Known rows, with every way that one mark hangs from another:
{poseli miriz}: [-10.5  -1.3 -19.8  10.5  21.1   6.0 -15.5   6.7  -6.8   6.9 -18.6 -12.5
 -15.0   1.8   7.3 -39.7   5.5  12.5  -7.1]
{mibig {tezi gele rumoru}}: [ 10.0   1.1   6.9 -15.8  -6.6 -11.6  -4.3 -19.2  -1.3  -2.6   8.0  14.3
  -1.4   2.4  13.5  -2.2   1.1   3.7 -10.6]
{poseli miriz nemu {rumoru gefe suliz}}: [-47.8   3.3 -30.8  28.5   9.5 -15.5 -42.6   7.8   1.0  19.3 -12.1 -11.0
  11.0 -30.6  -0.6 -35.2  36.4  11.6 -22.4]
{tezi gele {kegu gefe} mibig rumoru}: [ 47.7  -4.8  23.3 -43.9  -4.9  19.2  44.9   0.7  -6.3 -19.9  10.8  17.8
  -4.9   6.3  -7.5  36.1 -18.9 -13.3  -4.9]
{rumoru gefe suliz}: [ -6.3 -10.2 -20.2  51.3  13.0   5.1 -20.9   4.2  17.4  20.0  -6.5 -38.1
   5.0  15.2   9.0  -6.9  16.4   1.1  17.2]
{mibig {tezi gele kegu {rumoru {suliz miriz nemu}}}}: [ -4.8   7.3  36.1 -34.8  -5.1  -9.8  23.8 -26.5 -13.2   1.9   0.1  24.8
 -17.4 -20.1 -16.3   3.8  25.5   3.9  -9.1]
{suliz nemu}: [-34.6  10.8 -19.3   5.3  12.4  -2.8 -21.0  11.8   0.8   8.5  -8.5 -12.5
   3.6  19.9  12.8 -33.6  -3.4   6.6   5.0]
{tezi gele mibig}: [ 10.1 -12.5  -4.9   1.5  -6.5   4.7  -5.8  29.0 -11.0  -2.9 -17.6   8.2
  18.8  43.0   8.0   5.9 -22.8  12.6 -33.1]
{tezi gele mibig rumoru}: [ 26.8 -10.7   1.9 -19.7   3.7   3.1   9.9  -9.3  -5.6 -13.3  -5.8  -4.2
  15.6  24.7  15.9  17.7 -10.3   4.8 -23.1]
{poseli {rumoru {suliz nemu}}}: [-37.2  20.9 -27.6  21.6  16.8  -7.2 -37.2   6.8  14.2  30.1 -11.7 -13.9
  11.8   9.7  13.9 -17.6  46.7  13.9   4.1]
{tezi rumoru}: [ 20.0   5.7 -18.0  -0.3  24.4   3.3  -4.1 -32.2  16.7  -2.9   2.9 -28.0
  -4.0   9.5  30.4 -10.3   9.9  -2.7  20.1]
{poseli miriz nemu {rumoru {gefe kegu}}}: [-47.4  12.8 -32.1  14.1  -3.9 -20.3 -37.1  26.6  -6.7  -5.4  -7.1  11.4
   9.6 -34.5  -3.4 -31.8 -16.6   0.5 -12.6]
{rumoru {gefe kegu} suliz}: [ -4.0  -4.7 -13.7  43.6  12.7  -3.7 -13.1  13.0  13.9   3.3  -9.8 -31.4
  -2.2  10.7   1.3  13.7  -6.7  -2.3  28.0]
{mibig {tezi gele {kegu gefe} {rumoru suliz}}}: [ 27.5   1.3  29.2 -29.4  -1.9  -0.5  24.3 -19.5   2.6   0.8  14.9  18.9
 -20.4 -11.3  -8.5  23.6  20.7  -4.6   2.9]
{suliz miriz}: [-24.9  17.5 -16.4  12.3   9.8   4.5   2.6  -6.4  -5.4   2.2 -17.6  -8.4
 -10.8   6.6   7.6 -35.1   6.4   0.1  -1.3]
{mibig {tezi {rumoru gefe}}}: [  3.4   2.6  -8.9   4.2  -8.4   6.2  -6.5 -10.3   8.3  -8.2  16.1  -2.0
  -2.6  -4.2   7.9 -11.4  -9.5  -3.9  11.1]
{rumoru {gefe kegu} {suliz nemu}}: [-33.6   0.1  -9.6  31.5  10.7 -10.5 -15.1  18.2   5.4   4.5  -7.9 -29.3
   1.9   4.6  -7.1   5.1  -7.3  -1.3  24.0]
{kegu gefe}: [  0.7   9.9 -24.7  10.4  13.4  12.9  -2.5  10.4  13.1   3.7   7.2 -16.1
 -10.8  17.7  15.3 -10.3  -3.1 -11.4  16.7]
{mibig tezi}: [ -4.0   6.0 -11.9   7.2  -5.4   6.1 -18.1  12.1   5.0   1.4  -2.5   8.9
  -5.4  18.7   7.7 -19.4  -5.2  11.0  -1.3]
{tezi kegu mibig {rumoru gefe {suliz nemu}}}: [ 16.9  -9.6  12.4 -12.3   4.8  28.0  28.8  -0.1   2.5 -11.0  -0.3 -18.0
   1.3   1.4 -17.8  20.9  -0.3  -0.3  12.6]
{tezi gele kegu {rumoru gefe}}: [ 32.7  -6.0  16.7  -8.5  -8.1  -5.2  17.2 -17.4   1.3  -3.2  17.4  12.7
  -0.3 -14.7   4.0   6.2 -22.9 -19.5  20.4]

Rows:
[ 28.0  -8.5  -8.3  -3.5  27.0  22.0  10.1 -19.0  12.1  -6.8 -14.8 -40.8
   3.6  27.3  14.4  21.2  28.7  14.2  -4.3]
{tezi mibig {rumoru suliz}}
[-62.3  27.2 -20.8  26.9  -0.3 -13.5 -18.0  15.8   0.3  12.5  -8.8  -5.4
   7.2 -17.4  -9.4  -9.9  15.2  -3.9  11.7]
{poseli {rumoru {gefe kegu} {suliz miriz nemu}}}
[  2.0   2.8  16.0 -10.2  -5.6   8.4  10.5 -11.0   5.8  -0.7  12.2   4.2
 -12.8 -16.1 -13.6   0.9   9.5  -0.6  18.2]
{mibig {tezi kegu {rumoru gefe {suliz nemu}}}}
[ 13.0   4.6  18.7 -19.3 -21.1   2.6  10.3  19.6  -5.9   0.2  11.4  42.2
 -15.5   2.3 -12.1   3.6 -16.4  -4.3  -3.1]
{mibig {tezi gele {kegu gefe}}}
[  5.8  -5.1  13.9  -1.0  -6.9 -17.8  -0.3 -14.8   0.0  -5.2   8.4   4.7
  -2.3  -7.2  -0.2  21.0  -1.0  -1.8   1.4]
{mibig {tezi gele {rumoru {gefe kegu} suliz}}}
[ 41.9 -20.7  26.1 -11.5  -4.5  12.4  30.8  -4.6  -2.8  -7.2   0.2  -0.6
   7.3   4.1 -12.9  37.8  -4.3  -2.7  -4.6]
{tezi gele kegu mibig {rumoru gefe suliz}}
[ 26.6   5.7  23.5 -35.5 -12.7   0.8  23.5 -11.3  -2.1  -7.7  21.6  31.9
 -18.1 -12.1  -5.6  12.8  -6.3 -11.6   4.4]
{mibig {tezi gele {kegu gefe} rumoru}}
[-33.4   8.6 -24.0  31.4  10.5  -7.5 -27.3  20.4  -0.3  15.4 -12.9  -9.6
  -3.1 -24.5  -8.9 -12.9  18.6   5.8   4.4]
{poseli miriz {rumoru {gefe kegu} suliz}}
[ 19.2 -22.8   5.8   5.6   2.8   2.7   9.1 -10.4  -1.5  -3.4  -3.0 -22.3
  19.6  15.3   5.3  29.2   5.8   1.6 -17.8]
{tezi gele mibig {rumoru gefe suliz}}
[-58.9   5.7  -9.3  33.2   8.3  -3.2  -3.4  -1.6  -5.4  16.6 -11.6 -29.5
  -0.8  -7.2 -11.8 -26.1  23.2  -1.4   3.6]
{rumoru gefe {suliz miriz nemu}}
[  3.2  -3.4   4.8  -2.4 -17.2 -10.6  -5.9 -11.5  -1.7  -4.1  16.7  14.2
   4.5  -5.4   6.7  -3.5 -13.6  -6.0  -4.5]
{mibig {tezi gele {rumoru gefe}}}
[ 20.6  -2.3  22.2 -15.6 -22.7  -2.2  11.2  -6.2  -3.5  -6.3  19.1  31.3
  -5.1 -14.8  -7.6   3.2 -21.2  -8.5   6.3]
{mibig {tezi gele kegu {rumoru gefe}}}
[ 13.7   1.2  18.3 -12.7 -20.0  -1.5  -1.1  16.4  -6.8   2.4   0.3  42.5
  -8.7   8.0  -7.4  -4.9 -16.7   6.3  -6.9]
{mibig {tezi gele kegu}}
[-40.5  14.9 -34.2   4.2  10.8 -14.5 -42.0   9.6  -3.1   9.2 -15.1   7.4
   7.6 -21.2  11.0 -47.1  20.9  14.3 -28.1]
{poseli miriz nemu rumoru}
[ 40.2 -15.6  19.5 -19.7 -17.9  14.9  30.2   6.8  -7.9 -18.3   8.1  16.7
  10.5   2.6  -9.5  24.4 -38.1 -10.8  -2.5]
{tezi gele kegu mibig {rumoru gefe}}
[  2.5  -3.8  29.4 -17.3 -13.9  -8.4  11.5 -11.9  -5.1   3.0  13.4  19.9
  -5.6 -17.7 -15.3   8.0   6.1  -2.1   2.5]
{mibig {tezi gele kegu {rumoru gefe {suliz nemu}}}}
[ 19.7 -13.4   3.5  -9.5 -11.4  -2.3  14.8   7.5  -9.4 -28.0   2.6  -0.2
  17.9  10.1   2.3  33.4 -47.4  -9.7  -7.5]
{tezi gele mibig {rumoru {gefe kegu}}}
[ 17.8 -16.5  30.0 -21.2  -5.7   7.0  29.3  -0.7 -10.1  -6.0   0.4   2.5
   9.9  -0.7 -19.0  30.8  -4.6  -1.7  -7.8]
{tezi gele kegu mibig {rumoru gefe {suliz nemu}}}
